What can hang from each mark:
z840: z384
z671: z736 z865
z945: z840
z586: z736
z918: z736 z945
z877: z945
z865: z271 z633 z671
z736: z633 z671 z918
z599: z384
z633: z736 z865
z384: z133 z599

Every row comes from one small tree of marks. The marks that hang from a mark follow it in brackets, in the order of their numbers. Every link used is in the known rows. Which tree was each row made from?
Known rows:
z586{z736{z633 z918}}: 4 -2 14 -9 -13 26 17 9 11 -14 -9 26 -2 -8 -1 -8 6 16 -4 -4 -10 2 3 12 2 8 4 -1 -8 -10 -10 4 26 12 -9 -4 3 2 -8 18 -14 -2 13 -6 38 0 -1 2 1
z865{z271 z633}: 7 -5 18 4 -7 11 11 7 8 -8 -2 9 11 -11 -3 -9 -4 -2 -1 -7 -1 17 9 8 -2 5 8 5 1 -6 -11 7 15 0 -19 -8 -6 0 -4 17 -17 1 7 4 27 -11 -4 11 8
z865{z671}: 4 -8 19 11 -11 16 5 9 7 0 1 8 -3 -1 -10 -8 1 -4 2 -3 10 14 6 10 -2 4 3 2 -7 -13 -5 5 9 2 -15 -2 -7 0 1 14 -14 -2 16 -1 27 3 -3 13 7
z865{z271 z633 z671}: 7 -5 25 5 -5 10 9 6 7 -2 -2 11 14 -6 -6 -4 0 -7 1 -8 15 15 13 9 -6 8 9 5 -1 -5 -14 7 20 -5 -20 -8 -6 -1 5 16 -19 -2 8 9 25 -2 -5 16 10
z865{z271 z633 z671{z736{z918{z945}}}}: -4 6 19 -5 -6 26 5 6 0 -8 -7 32 20 0 -5 8 5 7 -3 -12 8 6 15 5 -6 12 16 -4 4 -7 -10 15 32 -2 -16 -9 -5 0 -3 12 -21 2 3 12 38 2 -6 16 4
z945{z840}: 2 -10 18 10 -6 21 8 11 8 -9 2 10 -6 -2 -8 -21 -2 -6 -4 0 -6 11 -2 7 -2 2 6 10 -8 -17 -3 6 0 9 -14 -3 -5 3 -4 8 -15 20 11 -2 30 -2 3 8 7
z736{z671}: 4 -6 13 9 -14 21 9 6 8 -16 2 10 -3 0 -9 -13 5 0 4 -2 -10 11 0 8 2 6 3 1 -5 -13 -3 4 2 -5 -15 -4 -4 2 4 15 -10 -1 14 -5 29 -1 -1 7 1
z918{z736{z671} z945{z840{z384{z599}}}}: -14 3 12 8 -11 38 -2 9 4 -20 -3 32 1 8 7 -18 -2 4 4 4 -28 6 4 1 -4 10 17 -3 -2 -29 11 5 7 -7 -15 -7 -6 -9 3 1 -9 13 3 5 39 0 6 15 -1
z671{z736{z633}}: 1 -1 3 -2 -14 24 9 10 12 -6 -2 22 -1 -7 -6 -12 -4 17 -1 -1 -9 17 -1 14 2 7 3 4 -6 -14 -4 11 19 8 -16 -4 -2 -1 -10 13 -16 -1 14 -3 35 2 0 10 1
z918{z736{z633 z671{z865}} z945{z840}}: -9 7 14 -4 -9 46 8 3 0 -12 0 29 0 10 -1 -24 1 -1 -10 1 -17 10 -2 3 -4 13 14 -6 4 -23 6 14 13 -3 -12 -9 5 -6 -1 12 -8 16 15 -1 30 7 0 3 6
z840{z384}: 3 -7 10 11 -14 9 -2 12 13 -12 -2 4 -5 -8 -4 -10 -4 2 12 -6 -12 12 0 8 2 0 3 1 -3 -15 -3 6 3 6 -15 1 -5 1 -8 13 -12 -3 14 -6 30 -2 3 22 5
z633{z736{z671} z865}: -6 -1 18 10 -14 26 22 6 8 -25 6 23 -2 -2 -15 -21 10 -14 5 -4 -11 17 0 -15 4 5 5 1 -5 -17 9 -1 2 2 -9 -6 5 2 6 5 3 -2 19 -10 25 -1 -3 4 7
z633{z736{z918{z945}} z865{z271 z671}}: -11 5 28 7 -10 36 15 7 -4 -15 -2 29 17 1 -13 -2 14 -25 -4 -10 8 7 13 -16 -4 7 15 -8 -1 -13 4 2 16 6 -8 -7 2 1 -1 0 1 2 7 -2 32 3 -13 9 7
z599{z384{z133}}: 7 -7 8 11 -2 23 0 2 9 -9 -10 2 -2 -1 -5 -12 -3 3 9 1 -13 13 -1 10 2 1 5 5 -4 -15 -1 1 -4 9 -17 -2 -8 1 -1 16 -6 12 17 -2 27 -10 -6 35 -3
z736{z633 z671{z865} z918{z945}}: -3 7 12 -14 -15 42 6 2 0 -22 -5 17 3 7 5 -6 12 -6 -7 -6 -16 1 -2 5 0 15 9 -15 8 -17 -1 14 22 -1 -11 -11 7 2 -2 19 -5 1 16 -6 34 8 -2 1 0
z877{z945{z840{z384{z133 z599}}}}: 1 -8 24 7 1 21 0 10 15 7 -12 8 2 -2 12 -17 -9 -6 -1 5 -26 14 3 10 -1 3 8 6 1 -28 5 0 -9 9 -14 -11 -8 5 2 11 -6 21 7 11 39 -11 5 23 -8
z736{z633{z865} z918}: -2 -1 13 -14 -10 28 16 7 10 -14 -5 18 -1 -5 -3 -9 10 -2 -8 -5 -8 5 2 -8 2 6 5 -4 -7 -17 -1 3 21 12 -8 -8 2 6 -7 15 -2 1 14 -14 37 3 -2 1 6
z865{z271 z671{z736}}: 1 -3 17 13 -8 19 2 7 10 -2 -1 21 15 -5 -13 -5 -1 6 4 -5 12 16 10 13 -4 7 9 4 -1 -7 -6 12 9 0 -16 -5 -9 -1 -1 14 -20 1 7 3 26 1 -7 18 3
z877{z945{z840{z384{z133}}}}: 7 -7 23 10 2 15 0 9 14 7 -11 6 -1 -1 -4 -18 -7 -4 1 0 -18 14 1 11 -1 -1 8 7 -1 -22 -3 2 -13 9 -10 -4 -5 6 -3 12 -8 25 12 7 41 -6 2 27 -3
z671{z736{z918{z945}} z865{z271}}: -5 7 14 3 -9 37 0 5 1 -14 -2 25 17 -3 -1 -1 2 2 -3 -10 -12 9 3 2 -3 10 12 -7 15 -11 4 21 10 8 -15 -8 -2 2 -14 13 -12 7 8 -4 29 -6 -10 10 3
z633{z736{z671 z918{z945}} z865{z271}}: -11 8 21 5 -12 40 19 4 -4 -30 -1 31 18 3 -11 -9 17 -21 -3 -8 -12 5 8 -19 1 9 16 -10 2 -14 5 2 10 0 -8 -10 5 3 1 2 4 4 6 -6 35 0 -10 4 3
z918{z736}: 1 -3 10 9 -14 21 9 9 10 -5 3 21 -3 -1 -9 -14 -3 16 1 0 -13 18 2 7 1 1 6 2 -6 -15 1 3 7 5 -15 1 -5 -7 -10 11 -12 -2 14 -7 28 -8 -6 10 6
z671{z736{z633 z918{z945{z840}}} z865}: -8 7 13 -13 -5 45 5 8 4 -15 -4 31 2 3 1 -11 2 1 -13 -5 -13 4 -5 4 -5 12 12 -3 6 -21 4 22 21 13 -12 -11 4 3 -14 11 -14 22 12 -3 37 7 3 6 4
z736{z633{z865} z671}: -3 -1 13 -5 -11 30 17 4 9 -14 0 14 -1 -2 -8 -19 7 -4 -1 -2 -9 11 1 -8 3 9 4 -2 -8 -17 0 4 13 -1 -11 -10 0 4 5 17 -1 -1 17 -7 33 4 -2 1 5
z736{z633{z865{z671}}}: -2 -3 21 -4 -10 25 13 8 8 2 -1 12 -1 -3 -10 -13 4 -7 -3 -3 10 13 7 -5 -2 7 3 -1 -10 -16 -1 3 20 4 -11 -8 -2 2 2 17 -4 -3 19 -3 31 9 -3 8 9
z633{z736{z918{z945}}}: -4 4 14 5 -17 34 12 11 -2 -21 0 26 1 1 -7 -5 10 -10 -2 -5 -14 6 0 0 2 3 10 -6 -3 -15 3 3 14 10 -10 -1 5 -1 -13 0 -5 1 11 -6 36 -2 -5 8 2
z877{z945{z840}}: 4 -7 28 11 -4 21 14 12 9 15 3 10 -3 1 -9 -18 -5 -6 -8 -2 -9 13 1 11 -2 -1 6 5 -4 -18 -4 4 -3 6 -10 -3 -6 7 -6 9 -14 18 12 7 40 -1 0 11 3
z586{z736{z633 z671}}: 4 -2 11 0 -16 27 18 7 9 -15 -5 23 -3 -6 -5 -18 4 14 2 1 -11 8 1 13 3 11 3 1 -9 -11 -8 4 17 -1 -10 -4 1 1 4 19 -14 -6 16 -1 33 2 0 3 -1
z671{z736{z918{z945}} z865{z271 z633}}: -4 8 17 -8 -6 31 5 4 3 -16 -4 27 18 -5 2 3 0 3 -3 -14 -10 11 7 1 -4 12 13 -5 17 -9 -2 22 23 6 -17 -11 1 3 -12 15 -16 6 9 4 30 -8 -5 10 6
z384{z133 z599}: 5 -9 12 5 -9 27 1 7 9 -8 -7 7 -1 -7 9 -15 -5 0 -2 8 -19 17 3 5 2 6 3 6 -2 -22 4 -2 -2 8 -19 -11 -11 -1 2 13 -5 5 8 1 27 -18 -3 10 -5
z865{z271 z633 z671{z736}}: 2 -2 20 4 -6 12 7 6 10 -3 -2 24 16 -7 -9 -3 -3 8 4 -8 14 18 13 11 -6 10 10 7 1 -4 -10 13 22 -3 -19 -9 -8 -1 2 16 -24 -1 7 10 27 -2 -3 19 7

Write each row's tree:
-15 6 14 -13 -4 47 12 9 3 -15 -5 38 1 1 -8 -14 5 3 -15 -3 -13 2 1 -12 -3 9 13 -2 -6 -25 4 13 22 13 -8 -9 1 7 -11 5 -7 21 8 -2 47 8 2 4 6
z671{z736{z633{z865} z918{z945{z840}}}}
-5 8 15 -4 -13 32 9 1 0 -15 4 24 2 5 0 -12 -1 8 0 -7 -20 17 4 -3 -2 11 11 -7 9 -16 3 13 17 -8 -19 -6 2 -6 -1 16 -9 -4 20 3 24 -7 -3 6 9
z918{z736{z671{z865{z633}}} z945}
-3 5 26 -1 -8 25 13 8 -3 -16 -5 29 19 1 -5 5 12 -16 -3 -12 10 6 15 1 -5 10 16 -7 2 -6 -7 6 33 0 -14 -9 5 -3 -2 5 -12 0 5 8 32 2 -6 14 7
z865{z271 z633{z736{z918{z945}}} z671}
-5 2 17 -12 -12 34 24 4 11 -25 -8 32 -1 -5 -6 -14 15 10 -3 -5 -12 0 4 -7 2 13 4 -3 -9 -15 -3 2 23 3 -5 -8 4 7 2 19 -3 -2 16 -8 37 3 0 -4 1
z586{z736{z633{z865} z671 z918}}
-6 7 6 -3 -17 40 8 5 -1 -10 -2 29 2 7 -5 -15 3 13 -4 4 -19 9 2 6 3 11 11 -10 -6 -19 0 5 20 -8 -14 -3 0 -8 -3 12 -8 -4 12 -1 39 4 -6 4 -1
z918{z736{z633 z671} z945}
-3 -1 18 2 -6 36 4 10 -3 -15 -3 19 -3 4 -4 -9 5 -8 -11 -4 -11 -2 1 2 -2 4 11 -2 -5 -20 -4 8 10 10 -11 -4 -3 3 -9 3 -12 23 4 0 41 2 1 7 4
z736{z918{z945{z840}}}
2 2 16 1 -6 17 9 4 12 -9 2 19 14 -12 -1 -8 -7 7 3 -11 -4 23 4 6 -6 9 8 5 14 -5 -2 20 13 4 -21 -11 -3 1 -6 21 -19 1 14 2 18 -11 -3 13 11
z671{z736 z865{z271 z633}}
4 0 27 -1 -7 13 19 7 8 -19 -5 27 18 -3 -6 1 14 -12 -1 -12 14 10 13 5 -5 9 14 2 0 -3 -10 4 32 1 -13 -11 5 -3 3 9 -15 -1 8 1 24 2 -3 13 9
z865{z271 z633{z736{z918}} z671}
3 1 12 -10 -14 30 20 4 11 -24 -10 29 1 -3 -2 -10 13 15 -3 -3 -12 -3 2 12 2 14 6 -2 -8 -11 -10 5 25 1 -6 -6 5 1 2 20 -12 -1 13 -6 37 5 0 0 -2
z586{z736{z633 z671 z918}}
-7 4 13 -12 -6 30 14 7 11 -16 -7 31 18 -8 -7 -7 8 8 -7 -7 -5 8 6 -5 0 10 10 -3 -1 -13 -1 10 22 9 -9 -12 -2 4 -9 14 -9 6 7 -9 37 2 -7 6 3
z671{z736{z633{z865{z271}} z918}}
-7 7 18 -10 -2 35 8 6 4 -19 -1 32 2 1 1 -6 0 2 -9 -12 -13 6 1 -2 -8 11 13 2 10 -17 3 22 22 10 -14 -9 3 5 -10 10 -18 21 13 4 32 -2 6 8 10
z671{z736{z918{z945{z840}}} z865{z633}}
4 -10 12 10 0 15 -5 9 13 -15 -12 6 -4 -4 -3 -20 -5 -6 5 1 -14 11 -1 7 0 3 7 10 -3 -21 -2 4 -9 12 -13 -6 -4 1 -1 10 -9 25 9 -2 31 -7 5 25 1
z945{z840{z384{z133}}}
3 1 21 -10 -11 22 22 1 10 -28 -4 25 0 -5 3 -7 9 11 1 -14 -12 4 4 3 -2 14 5 1 8 -9 -5 13 23 2 -12 -9 6 5 4 25 -12 -2 22 -3 23 -7 4 3 7
z586{z736{z671{z865{z633}} z918}}
3 -8 9 6 -9 19 -7 8 13 -14 -11 5 0 -8 13 -11 -6 1 9 2 -24 14 2 6 2 5 4 3 0 -23 5 -1 -2 8 -19 -9 -8 -2 1 13 -4 3 9 -1 29 -15 1 21 -6
z840{z384{z133 z599}}
-15 5 22 2 -8 45 21 6 -3 -32 1 36 1 9 -13 -17 16 -24 -7 -6 -15 0 2 -21 -2 8 15 -4 -4 -24 11 2 8 7 -4 -8 8 5 2 -3 2 21 10 -5 37 5 1 2 7
z633{z736{z671 z918{z945{z840}}} z865}
5 -1 25 3 -8 20 17 1 9 -19 -1 20 11 -11 0 -13 0 3 6 -10 -7 17 7 6 -4 14 7 4 10 -4 -6 14 12 -4 -14 -12 2 1 8 23 -15 -4 16 4 17 -11 -2 6 9
z586{z736{z671{z865{z271 z633}}}}
-2 -1 11 -1 -1 33 -6 4 2 -33 -16 17 3 8 -1 -9 8 -7 0 -4 -22 -5 2 1 0 9 14 -3 0 -25 -3 6 -1 2 -10 -9 0 3 3 8 -4 29 3 0 42 0 4 22 -6
z736{z671 z918{z945{z840{z384{z133}}}}}
-4 3 14 -12 -7 44 10 6 -2 -21 -8 23 1 9 -2 -13 13 -8 -14 -1 -13 -6 2 6 -1 13 13 -6 -6 -21 -7 9 22 -2 -8 -10 3 2 1 9 -10 20 5 0 46 13 4 2 0
z736{z633 z671 z918{z945{z840}}}
-7 -1 20 2 -13 26 23 9 9 -22 2 26 0 -3 -11 -11 13 -11 -2 -7 -10 11 1 -15 2 2 6 0 -4 -16 7 -1 10 15 -7 -5 6 4 -8 2 2 3 17 -16 29 -3 -5 5 9
z633{z736{z918} z865}
-13 8 8 -13 -11 43 10 8 3 -12 -5 33 4 -1 -7 -6 5 10 -9 -5 -15 5 2 -11 1 8 9 -8 -5 -20 4 11 26 11 -10 -7 1 4 -15 9 -3 3 13 -5 45 4 -4 5 2
z671{z736{z633{z865} z918{z945}}}
4 0 11 -13 -12 28 14 5 9 -24 -8 17 3 3 -1 -8 15 3 -5 -3 -10 -1 -1 11 3 12 7 -6 -4 -14 -10 5 25 -2 -9 -10 3 0 0 19 -9 0 11 -11 37 10 0 2 -2
z736{z633 z671 z918}
4 2 19 -13 -9 20 16 0 11 -29 -2 14 3 2 4 -4 12 -2 0 -13 -10 5 1 2 -3 13 6 -3 11 -12 -5 13 21 -2 -13 -12 5 4 4 22 -11 0 20 -7 23 -1 2 4 8
z736{z671{z865{z633}} z918}
-7 0 11 -2 -9 29 11 8 11 -7 -2 25 14 -12 -10 -16 -2 6 -1 -3 -5 20 4 -4 -1 8 8 2 -2 -13 0 10 14 6 -12 -9 -4 3 -7 14 -9 3 9 -4 34 -2 -6 8 6
z671{z736{z633{z865{z271}}}}
-2 2 16 2 -17 38 12 6 -2 -21 -5 29 -1 1 -7 -6 10 11 -2 -4 -18 -3 4 2 2 9 7 -6 -5 -14 -4 6 14 -1 -8 -1 1 3 -2 12 -10 1 10 1 40 -2 -3 3 -3
z586{z736{z671 z918{z945}}}
-4 -1 20 4 -7 38 11 11 -2 -14 -5 30 -5 -3 -7 -12 3 4 -9 -3 -13 -3 3 3 -3 5 10 3 -9 -16 -3 7 11 13 -8 -1 -1 5 -9 6 -14 20 6 3 40 -4 1 3 4
z586{z736{z918{z945{z840}}}}
2 -6 26 13 -5 11 4 13 14 8 -2 7 -2 -1 -5 -15 -7 -4 3 -4 -14 10 1 11 -2 -2 7 3 -3 -19 -3 5 -4 7 -10 -1 -4 6 -7 9 -14 15 13 5 42 2 5 23 1
z877{z945{z840{z384}}}
